Each row was made from one path, in order. Every step used is in the known rows, and no mark comes twice. Write each row's path.
Known rows:
luvu, pabunu, fipas, rupegas: [-0.04 -0.41  0.43  3.74 -1.00 -2.28 -1.92  1.52 -0.33 -4.65  1.14 -0.08
 -0.29 -2.27 -3.17  1.73  1.10  0.56 -1.31 -2.17  1.08  0.72  1.46  0.81]
pabunu, guzi, zosir: [ 1.61 -1.28 -2.89  1.04  0.78 -1.49 -4.35 -1.86  0.16 -0.39  0.14 -1.25
 -0.59 -2.50  0.36  2.59  1.34  0.50  1.11 -2.15  1.99  1.81  0.98 -1.30]
guzi, zosir: [ 0.98  0.25 -1.63  1.92 -0.84 -0.14 -5.75 -0.75 -0.74 -2.40 -0.41  1.35
  0.40 -3.14 -0.66  3.19  1.05  0.87  0.37 -1.53  0.75  3.28  0.08  0.79]
guzi, zosir, pego, rupegas, bavus, pabunu, fipas: [-1.83 -1.92  0.52 -5.71 -2.27  0.57 -0.39  0.24  1.56  0.56 -2.05 -0.17
  2.17  1.98  1.08 -0.81  6.11  1.16  0.99 -1.65 -0.60 -0.19 -0.35 -2.42]
fipas, rupegas, luvu, pabunu, guzi, zosir, pego: [ 1.41 -3.33 -2.72  1.62  0.94 -0.85 -1.29  1.48 -2.95  1.34  3.75 -0.10
  0.56 -2.56  0.61  1.33  2.80  3.01 -0.61 -2.06 -0.09  2.33  2.31 -0.91]
guzi, zosir, pego, pabunu: [ 1.86 -0.81  0.61  0.28  1.76  1.50 -2.91  0.74 -2.76 -1.12  0.98 -0.61
  2.45 -1.48 -0.25  1.37  3.70  2.99  0.31 -0.06 -0.83  2.14 -0.45  0.58]
guzi, zosir, pego, rupegas, bavus, pabunu: [-1.26 -0.94  0.12 -5.38 -3.36  2.30 -0.93 -0.14 -1.01  1.90 -2.64  1.77
  3.43  1.08  1.71 -0.48  4.96  2.62  0.29  0.20 -2.88  1.60 -0.67 -0.67]
pego, rupegas: [ 1.26  0.65  0.87  2.15 -0.90 -0.75 -3.19  0.63 -0.35 -3.71 -4.03  1.95
  2.42 -2.00 -2.58  0.93  2.03  1.70  0.79 -0.44 -0.38  1.92  0.76  0.82]
guzi, zosir, pego: [ 1.04  0.08 -0.44  0.52 -1.17  1.12 -4.87  0.44 -1.57 -0.10  0.33  1.05
  1.26 -2.40  0.07  1.64  1.89  2.93  0.82 -0.19 -0.99  3.29 -1.03  0.65]
bavus, pabunu: [ 1.78  0.73 -0.04  0.56 -1.47 -0.33 -4.02 -0.03 -0.89 -2.66 -5.53  0.46
  1.04 -0.57 -0.68 -0.07 -0.42  0.73 -1.69  2.46 -0.37  3.34 -1.83  3.24]
luvu, rupegas, bavus, pabunu, guzi, zosir, pego: [-0.67 -2.42 -3.20 -3.82 -4.03  2.33 -1.01 -1.72 -1.66  5.12 -1.67  0.41
  2.13  1.41  3.00  0.19  2.86  3.49 -0.84  2.58 -2.38  0.56 -0.50 -0.72]
zosir, pego: [ 1.94  1.19  1.39  1.86 -1.43  1.54 -3.59  2.01 -1.67 -0.96 -2.63  0.72
  2.11 -2.20 -1.55 -0.44  0.24  3.70 -0.28  1.55 -1.63  2.47 -1.24  1.37]
bavus, pabunu, fipas: [ 1.33 -0.08  0.60  0.26 -0.25 -2.06 -3.34  0.42  1.86 -4.07 -4.99 -1.69
 -0.07  0.20 -1.22 -0.28  0.58 -0.97 -1.06  0.51  1.82  1.46 -1.65  1.43]
zosir, pego, pabunu: [ 2.81  0.39  2.65  1.56  1.66  1.70 -1.79  2.26 -2.97 -2.11 -1.98 -1.01
  2.69 -0.99 -2.06 -0.47  2.02  3.50 -0.63  1.64 -1.49  1.33 -0.87  1.41]
rupegas, luvu, pabunu, fipas: [ 1.96  0.38 -1.93  4.31  1.77 -1.88 -3.25  1.95  0.51 -5.46 -1.47 -1.21
 -0.64 -1.78 -3.32  0.93  0.07  0.44 -1.77 -2.42  2.91  1.61  0.67  0.92]
fipas, rupegas, bavus, pabunu, guzi, zosir, pego: [-0.53 -3.14 -0.59 -4.76 -2.66  0.41  0.79 -0.16 -1.24  4.51  0.47 -0.70
  1.06  0.06  3.18 -0.24  3.97  1.65 -0.32 -0.55 -2.17  0.64  0.76 -1.95]
rupegas, bavus, pabunu, fipas: [ 0.12  0.44 -0.18 -1.95 -1.64 -0.59 -1.34  0.68  2.32 -2.38 -4.73 -1.78
  0.12  0.38 -0.90 -0.68  0.97 -0.93 -1.50 -0.70  0.98  0.01 -0.86 -0.32]
guzi, rupegas, bavus, pabunu: [-0.04  0.24 -1.90 -3.56 -1.47  2.79 -1.25  0.04  0.07  0.43 -3.43  0.34
  1.18 -0.12  1.39 -0.95 -0.29 -0.54 -1.37  1.32 -2.91  0.49 -1.27  0.83]
pabunu, luvu: [ 1.87  2.18 -0.68  2.83  0.15 -0.55 -3.81  0.45  0.81 -4.76 -3.39 -0.14
 -1.30 -0.80 -2.48  0.72 -2.07  1.68  0.53 -0.14  2.74  0.44  1.56  1.52]
fipas, rupegas: [ 1.20 -0.18  1.59  3.57 -1.86 -1.77 -2.97  2.03 -1.06 -2.96 -1.44  2.23
  0.86 -4.11 -2.12  1.36  0.46  0.80 -0.74 -0.74 -0.65  2.76  1.19  1.71]
pabunu, fipas, rupegas, luvu: [ 1.68 -2.34  1.39  4.11  0.90 -4.52 -2.16  3.56  1.74 -4.54 -1.64 -0.34
 -0.79 -3.83 -2.76  0.64  0.78 -1.65 -0.97 -3.93  2.70  1.87  1.73 -0.05]
fipas, rupegas, bavus, pabunu, luvu: [-0.22  0.11 -0.04 -1.74 -2.80 -0.81  0.25  1.16  0.29 -1.99 -3.67  0.65
 -0.82  0.96 -0.31 -0.78 -0.37  0.44 -1.72 -0.05  0.47 -0.16  2.37  1.06]
fipas, rupegas, luvu, pabunu: [ 1.63 -0.42 -0.95  4.75 -0.36 -1.44 -2.43  2.69 -2.79 -3.44 -0.40  1.95
  0.88 -3.93 -2.83  1.65 -0.02  1.56 -2.96 -1.20 -0.17  3.41  2.19  2.59]
fipas, rupegas, bavus: [ 0.09 -0.13  0.65  1.20 -3.52 -0.31 -1.22  2.53 -0.60 -1.05 -1.44  2.02
  1.25 -4.12 -1.68  1.18  0.76  0.99 -1.64 -2.05 -1.62  1.13  1.94 -0.20]

Which path is each row?
[ 1.66 -1.37 -1.51 -0.06  0.12  0.31 -3.28 -0.48 -1.05  1.80  0.73 -1.37
  0.54 -1.54  0.76  0.94  2.25  2.77  1.53 -0.84  0.12  1.57  0.18 -1.45] -> pabunu, guzi, zosir, pego
[ 0.53 -1.39 -3.85 -3.53 -0.91  0.22 -1.78 -1.87  0.24  1.90 -2.21 -1.73
  0.16  0.05  2.16  1.07  1.95  0.10 -0.49 -1.05  0.36  0.71  0.43 -1.59] -> rupegas, bavus, pabunu, guzi, zosir
[ 1.32 -0.70 -2.90  2.39  3.20 -0.04 -2.32  1.48  0.64 -3.99  0.65 -1.42
 -1.04 -1.60 -1.75  0.50 -0.32 -1.00 -0.92 -2.46  1.32  0.19  0.42  0.37] -> guzi, rupegas, luvu, pabunu, fipas
[ 3.07  0.10 -3.71  4.16  2.06 -0.86 -2.43  0.57 -1.61 -2.21 -1.81 -1.31
  0.02 -1.83 -2.00  0.97 -0.62  2.22 -1.45 -0.74  1.83  1.50  1.83  0.41] -> rupegas, luvu, pabunu, guzi
[ 4.06 -2.69 -2.04  1.38  6.81  0.00  0.14  0.63 -0.60 -1.13 -1.14 -3.80
  0.03 -1.58  0.03 -0.32  1.15 -0.76 -0.22 -1.64  0.88 -0.44  1.66 -1.00] -> pego, pabunu, guzi, rupegas, luvu
[ 1.81  1.54 -0.57  0.16 -0.15 -0.72 -3.08 -0.52  0.35 -4.20 -5.47 -0.68
 -1.08  1.84 -1.05 -0.48 -1.82  1.01 -0.41  2.13  2.02  1.59  0.17  2.82] -> bavus, pabunu, luvu
[ 0.48 -1.04  0.45 -4.63 -1.93  1.59  1.51  0.34 -0.57  2.66 -5.18 -0.80
  3.29  2.26  1.08 -2.58  4.08  3.04  0.33  1.60 -2.06 -1.10  0.19 -2.05] -> zosir, pego, rupegas, bavus, pabunu, guzi
[ 0.36  2.00 -1.41 -2.16 -1.83  0.82 -1.56 -0.26  0.95 -2.33 -5.58 -0.54
 -0.81  1.71 -0.75 -0.98 -1.29  1.31 -0.87  1.18  1.27 -0.32  1.14  1.16] -> rupegas, bavus, pabunu, luvu
[ 2.30 -1.69 -2.16  4.34  1.08 -2.49 -0.83  1.86 -1.85 -1.66  0.02 -0.25
 -0.08 -3.03 -1.72  1.07  0.37  1.40 -2.13 -1.71  0.99  1.69  3.06  0.49] -> fipas, rupegas, luvu, pabunu, guzi
[-0.23 -0.65  0.85 -1.19 -3.89 -0.20 -0.65  1.65 -1.03 -0.57 -3.66  1.53
  1.66 -1.56 -0.21 -0.15  1.02  0.22 -2.64  0.24 -2.09  1.97  0.47  1.31] -> fipas, rupegas, bavus, pabunu
[ 3.61 -0.82 -0.06  2.35  4.00 -1.13 -1.16 -0.21 -1.31 -2.33 -2.31 -3.55
  0.93 -0.89 -1.48  0.62  1.82  1.24  0.02 -0.31  1.56 -0.06  1.22 -0.55] -> pego, pabunu, guzi
[ 1.62 -0.19  0.23 -0.22  2.99  1.11 -2.31  0.08 -1.37 -2.30  0.92 -1.51
 -0.10  0.89 -0.40  1.10  2.34  3.45  1.74 -0.46  1.78  0.39  1.62  0.39] -> guzi, zosir, pego, pabunu, luvu
[ 0.17 -1.63  2.62  0.71  0.95 -1.74  1.56  2.61  1.03 -3.54 -0.19 -1.87
  0.93 -2.10 -2.69  0.87  3.79 -0.55 -1.17 -3.91  0.81 -2.12  2.63 -2.03] -> pego, pabunu, fipas, rupegas, bavus
[-1.53 -0.37 -0.69 -6.10 -2.24  1.86 -0.48 -0.58  0.30  0.33 -2.78  0.68
  1.14  3.59  1.44 -0.90  3.56  3.15  1.64  0.04 -0.50 -0.51  1.73 -0.79] -> guzi, zosir, pego, rupegas, bavus, pabunu, luvu
[ 1.35 -0.24 -2.16 -2.03 -1.13  0.10 -0.44 -0.44  0.31  0.92 -5.10 -2.04
  0.55  0.55  0.66 -0.78  0.39  0.82 -1.21  0.64 -0.17 -0.03  0.20 -0.60] -> rupegas, bavus, pabunu, guzi
[ 2.53 -0.84 -1.45  0.00  0.11 -1.08 -2.46 -1.02 -0.37 -0.89 -5.00 -1.97
  0.10  0.36  0.35 -0.52  0.09  0.60 -0.81  2.00  0.64  1.65 -0.85  1.21] -> bavus, pabunu, guzi
[ 1.91  0.45  1.36  2.41  0.54  1.82 -1.21  0.82 -2.09 -2.44 -2.12  0.05
  1.75  1.61 -1.76 -0.06  0.77  5.06 -0.21  3.53 -0.01 -0.47  1.35  2.38] -> zosir, pego, pabunu, luvu, rupegas
[ 0.65 -2.64 -0.46 -3.72 -0.08 -0.21 -1.47 -1.55 -1.07  2.08 -2.30 -0.89
  2.02  1.80  2.23 -0.48  4.96  2.24  1.82  1.08 -0.80  1.54 -0.46 -1.06] -> bavus, pabunu, guzi, zosir, pego, rupegas
[ 1.77  0.67 -1.59  3.60  0.55 -0.51 -2.62  1.38 -1.98 -4.54 -3.01  2.19
  2.46 -1.74 -3.31  1.15  1.81  2.60 -1.22 -0.92  0.16  2.61  1.83  1.73] -> pego, rupegas, luvu, pabunu
[-1.16  0.13 -0.26  1.60 -2.54 -0.79 -0.35  2.07  0.17 -2.96  1.15  0.36
  0.67 -2.12 -2.80  1.68  2.01  0.44 -1.84 -3.42  0.26 -1.01  2.33 -0.98] -> luvu, pabunu, fipas, rupegas, bavus
[ 1.92  0.92 -2.87  3.20  0.41 -0.33 -2.74 -0.70 -1.77 -1.95 -1.03 -1.36
  0.46 -1.29 -2.08  1.36 -0.20  2.62 -0.81  0.16  0.80  0.66  1.24  0.39] -> luvu, pabunu, guzi
[ 0.94 -0.50  0.61  2.05  1.06 -0.40 -1.26  2.87 -0.41 -3.43 -1.71 -0.19
  1.98  0.02 -3.01 -0.81  3.47  3.01  0.06 -1.60  0.54  0.58  0.99 -0.48] -> zosir, pego, rupegas, luvu, pabunu, fipas
[-0.71 -3.07  2.16 -1.95  0.60 -0.28  1.19  2.24 -0.14 -0.32  3.18 -1.52
  1.37 -1.46 -0.33  0.90  6.32  0.89  0.07 -4.15 -0.37 -1.38  1.89 -3.16] -> guzi, zosir, pego, pabunu, fipas, rupegas, bavus
[ 1.53 -4.64  2.31  0.98  3.70 -2.60 -0.29  3.30 -0.07 -2.42  2.70 -1.87
  0.34 -2.39 -0.75  0.92  5.14  0.22 -0.12 -4.05  1.63  1.13  1.63 -1.15] -> guzi, zosir, pego, pabunu, fipas, rupegas, luvu
[-0.45 -0.77  1.44  1.07 -2.16 -2.02 -0.53  2.62  1.94 -2.59 -0.85  0.05
 -0.03 -3.23 -2.21  0.90  1.95 -0.81 -0.68 -4.15  0.71 -0.65  1.96 -1.73] -> pabunu, fipas, rupegas, bavus
[ 0.66  1.18 -0.69 -1.78 -2.85  1.28 -2.11  0.61 -0.44 -0.77 -5.64  0.69
  1.52 -0.22 -0.43 -0.34  0.15  0.65 -2.57  1.23 -1.22  1.90 -0.85  1.49] -> rupegas, bavus, pabunu
[-0.25  1.79 -2.24  1.61 -3.84  1.57 -2.25 -0.11  0.78 -2.03 -3.62  2.20
 -0.04 -0.14 -1.86  1.09 -1.59  3.26 -0.84  0.67  0.67 -0.96  2.68  1.02] -> pabunu, luvu, rupegas, bavus
[ 1.45 -2.97  1.36  1.51  0.67 -4.39 -1.52  2.93  1.30 -4.05 -3.90 -0.77
 -0.85 -1.43 -1.16 -0.63  0.86 -2.26 -2.07 -1.80  2.26  2.77  0.22  1.34] -> bavus, pabunu, fipas, rupegas, luvu
[ 1.43 -2.11  3.45  3.01  2.29 -3.55 -0.37  2.34  0.33 -5.25 -0.47 -2.12
  0.57 -2.02 -2.73  1.00  3.26 -0.78 -0.54 -2.69  1.66 -0.33  1.66 -0.30] -> pego, pabunu, fipas, rupegas
[ 2.52 -2.89  2.81  3.75  3.96 -4.12 -0.09  3.47  0.72 -5.59 -1.18 -2.06
 -0.03 -2.64 -2.90  0.71  2.73 -1.30 -1.32 -3.75  2.83  0.82  2.60 -0.13] -> pego, pabunu, fipas, rupegas, luvu
[ 1.06 -1.91  1.44  0.00  2.68 -0.19 -2.26  0.83 -0.16 -2.52  1.77 -2.72
  0.96 -0.50 -0.80  0.99  4.78  1.41  1.17 -2.15  1.46  0.12 -0.38 -1.28] -> guzi, zosir, pego, pabunu, fipas
[ 2.98 -1.84 -2.98  1.39  3.82 -0.43 -2.05  0.78  0.59 -0.35 -1.57 -2.17
 -1.20 -2.49  0.44 -0.46 -0.65 -0.80  0.36 -1.62  0.66  0.69  1.02 -0.89] -> pabunu, guzi, rupegas, luvu
